Known rows, with every way that one mark hangs from another:
q_679[q_382 q_967]: [ 1.07 -1.69  0.20  0.80  3.07 -0.25  1.90 -1.95  2.99 -1.28 -0.50 -2.14
 -1.39 -1.32 -2.40  0.21 -2.60  0.00]
q_967[q_679[q_382 q_690 q_907] q_902[q_449]]: [-1.59 -1.55 -2.21  1.26 -5.01  2.12  1.18 -0.37  1.76 -0.28 -0.75 -3.90
 -4.09 -1.15 -4.50 -1.22 -0.29 -0.04]
q_478[q_690[q_967[q_679[q_907] q_902]]]: [-0.25  0.46 -1.91  0.13 -3.45  1.80  1.77  1.46 -0.05 -0.41  0.88 -3.22
 -6.12  0.62 -2.26 -0.91  0.35  0.18]
q_679[q_382 q_690 q_907 q_967[q_902]]: [ 4.36 -2.07 -1.47  1.25 -3.13  0.07  2.12 -1.29  4.51 -0.91 -1.72 -6.85
 -6.02 -1.15 -3.76 -0.18 -0.70 -0.15]
q_907[q_679]: [-0.74 -0.33 -0.89 -0.26 -0.97  0.94  1.64 -0.90  0.67 -0.59 -0.37  2.61
 -0.97 -0.81  0.59 -0.39 -2.23  0.06]
q_690[q_679[q_382]]: [-2.74 -1.82  0.29 -0.10  0.83  0.97  2.76 -1.16  2.25 -1.32  0.84  0.93
 -2.29 -1.02 -1.62 -0.97 -2.78  0.37]
q_449[q_902[q_967[q_679[q_382 q_907]]]]: [-5.36 -1.06 -0.56 -1.28 -2.53  2.01  1.54  0.01  1.67  1.85 -0.07 -0.19
 -3.60  0.09 -3.99 -1.27 -3.41  0.06]
q_690[q_679[q_382 q_907 q_967[q_902]]]: [ 1.44 -2.47 -0.86  0.60 -1.62  1.35  3.04 -1.03  4.60 -1.14 -1.07 -1.41
 -6.37 -1.55 -3.53 -1.33 -3.47  0.14]
q_449[q_902[q_967[q_679[q_382 q_690 q_907]]]]: [-3.67 -1.32 -1.06 -0.92 -4.12  1.61  1.96 -0.82  1.97  1.48 -0.81 -4.00
 -4.50  0.24 -4.64 -0.71 -0.66  0.03]
q_967[q_902]: [-0.14  0.16 -0.51  0.76 -3.31  0.97 -0.47  1.04 -0.29  1.09  0.18  0.76
 -2.63  0.88 -0.56 -0.40 -0.01  0.16]
q_967[q_679 q_902]: [-2.15  0.64 -1.11  0.83 -4.25  2.65  0.16  0.78 -1.27  0.81  0.76  0.29
 -3.10  1.71 -2.13 -0.25  0.32  0.28]
q_907[q_679[q_382 q_690[q_967]]]: [ 0.01 -2.33 -0.97  0.44  1.07  0.38  3.98 -2.43  3.19 -3.34  0.31 -1.50
 -3.65 -0.77 -1.48 -0.34 -3.14  0.07]
q_679[q_690 q_907 q_967]: [ 5.73 -1.00 -1.08  0.39 -1.02 -0.93  1.06 -1.93  3.09 -1.28 -2.80 -6.87
 -2.32 -1.36 -1.79  0.61  2.20 -0.40]
q_679[q_382 q_690 q_907 q_967[q_902[q_449]]]: [ 2.65 -2.52 -1.31  1.69 -2.56  0.20  0.80 -1.46  4.04 -0.60 -2.80 -4.78
 -4.18 -2.59 -3.63 -0.69 -0.83 -0.28]
q_907[q_679[q_382 q_690 q_967[q_902]]]: [ 1.52 -2.13 -1.54  1.54 -3.10  1.22  3.25 -2.55  3.52 -1.29 -1.40 -1.75
 -6.03 -1.15 -2.60  0.05 -2.38  0.18]
q_967[q_679[q_690] q_902[q_449]]: [-2.68 -0.10 -1.41  1.57 -5.08  2.52 -0.76 -0.27 -1.58  0.68 -0.97 -1.27
 -1.91  0.31 -2.64 -0.25  2.65  0.13]
q_902[q_449 q_967[q_679]]: [-5.93 -0.68  0.24  0.36  0.12  1.89 -0.75 -0.47 -1.96  2.02 -0.58  3.99
  2.00 -1.31 -2.03 -0.58 -0.20  0.01]
q_907[q_679[q_382 q_967]]: [ 0.58 -2.14 -0.80  0.56  2.17  0.79  3.53 -2.75  3.68 -1.96 -0.77  0.83
 -2.26 -2.14 -1.68 -0.11 -5.02  0.12]

Rows:
[-0.03 -2.51 -1.33  2.05 -2.23  1.47  2.07 -2.75  2.92 -0.95 -2.46  0.24
 -3.87 -2.55 -2.69 -0.57 -2.49  0.06]
q_907[q_679[q_382 q_690 q_967[q_902[q_449]]]]
[ 0.58 -0.34 -1.17 -0.35  0.68  1.33  1.73 -0.07  0.78 -2.16  0.41 -1.93
 -2.25  0.58 -2.23 -0.58 -0.74 -0.14]
q_690[q_967[q_679[q_907]]]
[ 1.17 -2.30 -0.90  1.29 -0.75  0.81  0.62 -0.52  3.60 -0.13 -1.88 -0.62
 -3.34 -2.65 -3.31 -1.23 -3.54 -0.23]
q_679[q_382 q_907 q_967[q_902[q_449]]]
[-2.51 -2.65  0.15  1.50  0.21  1.87  1.48 -1.68  2.52 -0.50 -1.40  2.99
 -3.35 -2.15 -3.02 -1.30 -3.13  0.31]
q_690[q_679[q_382 q_967[q_902[q_449]]]]
[ 2.36 -1.83 -0.16  1.10  1.31 -0.51  2.19 -2.78  3.31 -1.65 -1.27 -6.28
 -2.30 -1.22 -2.87  0.85  0.04 -0.04]
q_679[q_382 q_690 q_967]
[-0.68 -1.34 -1.58  0.53 -1.72  2.33  2.72  0.54  2.46 -1.86  1.39 -2.07
 -6.17  0.77 -4.28 -1.36 -3.40  0.06]
q_690[q_967[q_679[q_382 q_907] q_902]]
[-1.79  0.10 -0.83  0.76 -1.62  2.59  0.85  0.63 -1.05 -0.99  1.27  0.79
 -4.15  2.34 -2.49 -0.45 -0.56  0.26]
q_690[q_967[q_679 q_902]]
[-3.44 -1.09 -1.77  0.89 -1.60  2.01  2.15  1.08  1.12 -0.66  0.85 -1.61
 -4.93 -1.26 -3.67 -1.84 -2.44  0.20]
q_478[q_690[q_967[q_679[q_382 q_907] q_902[q_449]]]]
[ 0.21 -2.60 -0.22 -0.51  2.18  0.45  3.87 -0.92  4.05 -3.18  0.67 -0.91
 -4.35 -1.33 -2.22 -1.70 -4.26  0.07]
q_690[q_679[q_382 q_907] q_967]
[-1.09 -2.25 -0.92  0.77 -1.53  1.05  2.28 -0.61  3.34  0.06 -1.70 -0.82
 -5.47 -3.64 -2.88 -1.77 -2.51  0.26]
q_478[q_690[q_679[q_382 q_907 q_967[q_902[q_449]]]]]
[ 0.78 -1.84 -0.62  0.65 -2.19  1.49  0.30 -0.83  2.15 -0.05 -2.91  1.87
 -3.43 -2.38 -2.06 -1.46 -1.22 -0.04]
q_690[q_679[q_907 q_967[q_902[q_449]]]]
[-2.71 -1.63  0.25 -0.28  2.81  0.21  3.83 -0.72  1.78 -2.34  1.75 -0.67
 -4.06 -1.01 -1.19 -0.97 -2.52  0.55]
q_478[q_690[q_679[q_382] q_967]]
[-0.07 -0.96 -0.32  1.42 -1.72  0.44 -0.88 -0.17 -0.32 -0.68 -0.94 -0.12
 -2.72  0.26 -1.23 -0.55  1.44 -0.04]
q_679[q_690[q_967[q_902[q_449]]]]
[-4.47 -0.83 -0.15  0.79 -1.73  1.14 -0.53 -1.39 -1.67  1.57 -1.33  0.31
  1.15 -1.33 -2.45 -0.04  2.19 -0.06]
q_902[q_449 q_967[q_679[q_690]]]
[-1.95 -0.36 -0.17  0.14 -1.82  1.03  1.90  0.73 -0.31 -0.59  1.03  1.21
 -5.92  0.37 -0.26 -1.01 -0.03  0.59]
q_478[q_690[q_679 q_967[q_902]]]
[-1.77 -2.53 -1.32  1.59 -1.49  1.40  2.34 -1.43  2.23 -1.93 -0.51  1.73
 -4.27 -1.24 -2.05 -1.35 -3.41  0.11]
q_907[q_679[q_382 q_690[q_967[q_902[q_449]]]]]
[-1.93 -3.00 -0.47  0.52 -0.32  1.58  1.99 -0.06  3.24 -1.79 -0.21  2.51
 -5.08 -1.78 -2.69 -2.73 -4.46  0.13]
q_690[q_679[q_382 q_907] q_967[q_902[q_449]]]
[-2.74 -0.10 -1.10 -1.25 -5.35  1.66  0.39 -0.47  0.21  2.07 -1.57 -3.09
 -3.60  0.85 -3.01 -0.29  1.84 -0.05]
q_449[q_902[q_967[q_679[q_690 q_907]]]]
[-3.45 -2.29 -0.84  0.59 -1.68  0.94  1.40 -1.41  1.73  0.66 -1.04 -2.54
 -1.27 -2.69 -4.42 -0.95 -0.86 -0.22]
q_902[q_449 q_967[q_679[q_382 q_690 q_907]]]
[-0.57  0.31 -0.59  0.56 -1.40  0.16  0.66  1.51 -0.74  0.15  1.02 -0.43
 -4.47  0.66 -0.13 -0.46  0.14  0.31]
q_478[q_690[q_967[q_902]]]
[ 3.05 -2.00 -0.56  0.20  1.77 -0.29  2.37 -1.46  4.58 -1.42 -1.07 -4.34
 -2.40 -2.13 -2.72 -0.36 -3.05 -0.24]
q_679[q_382 q_907 q_967]
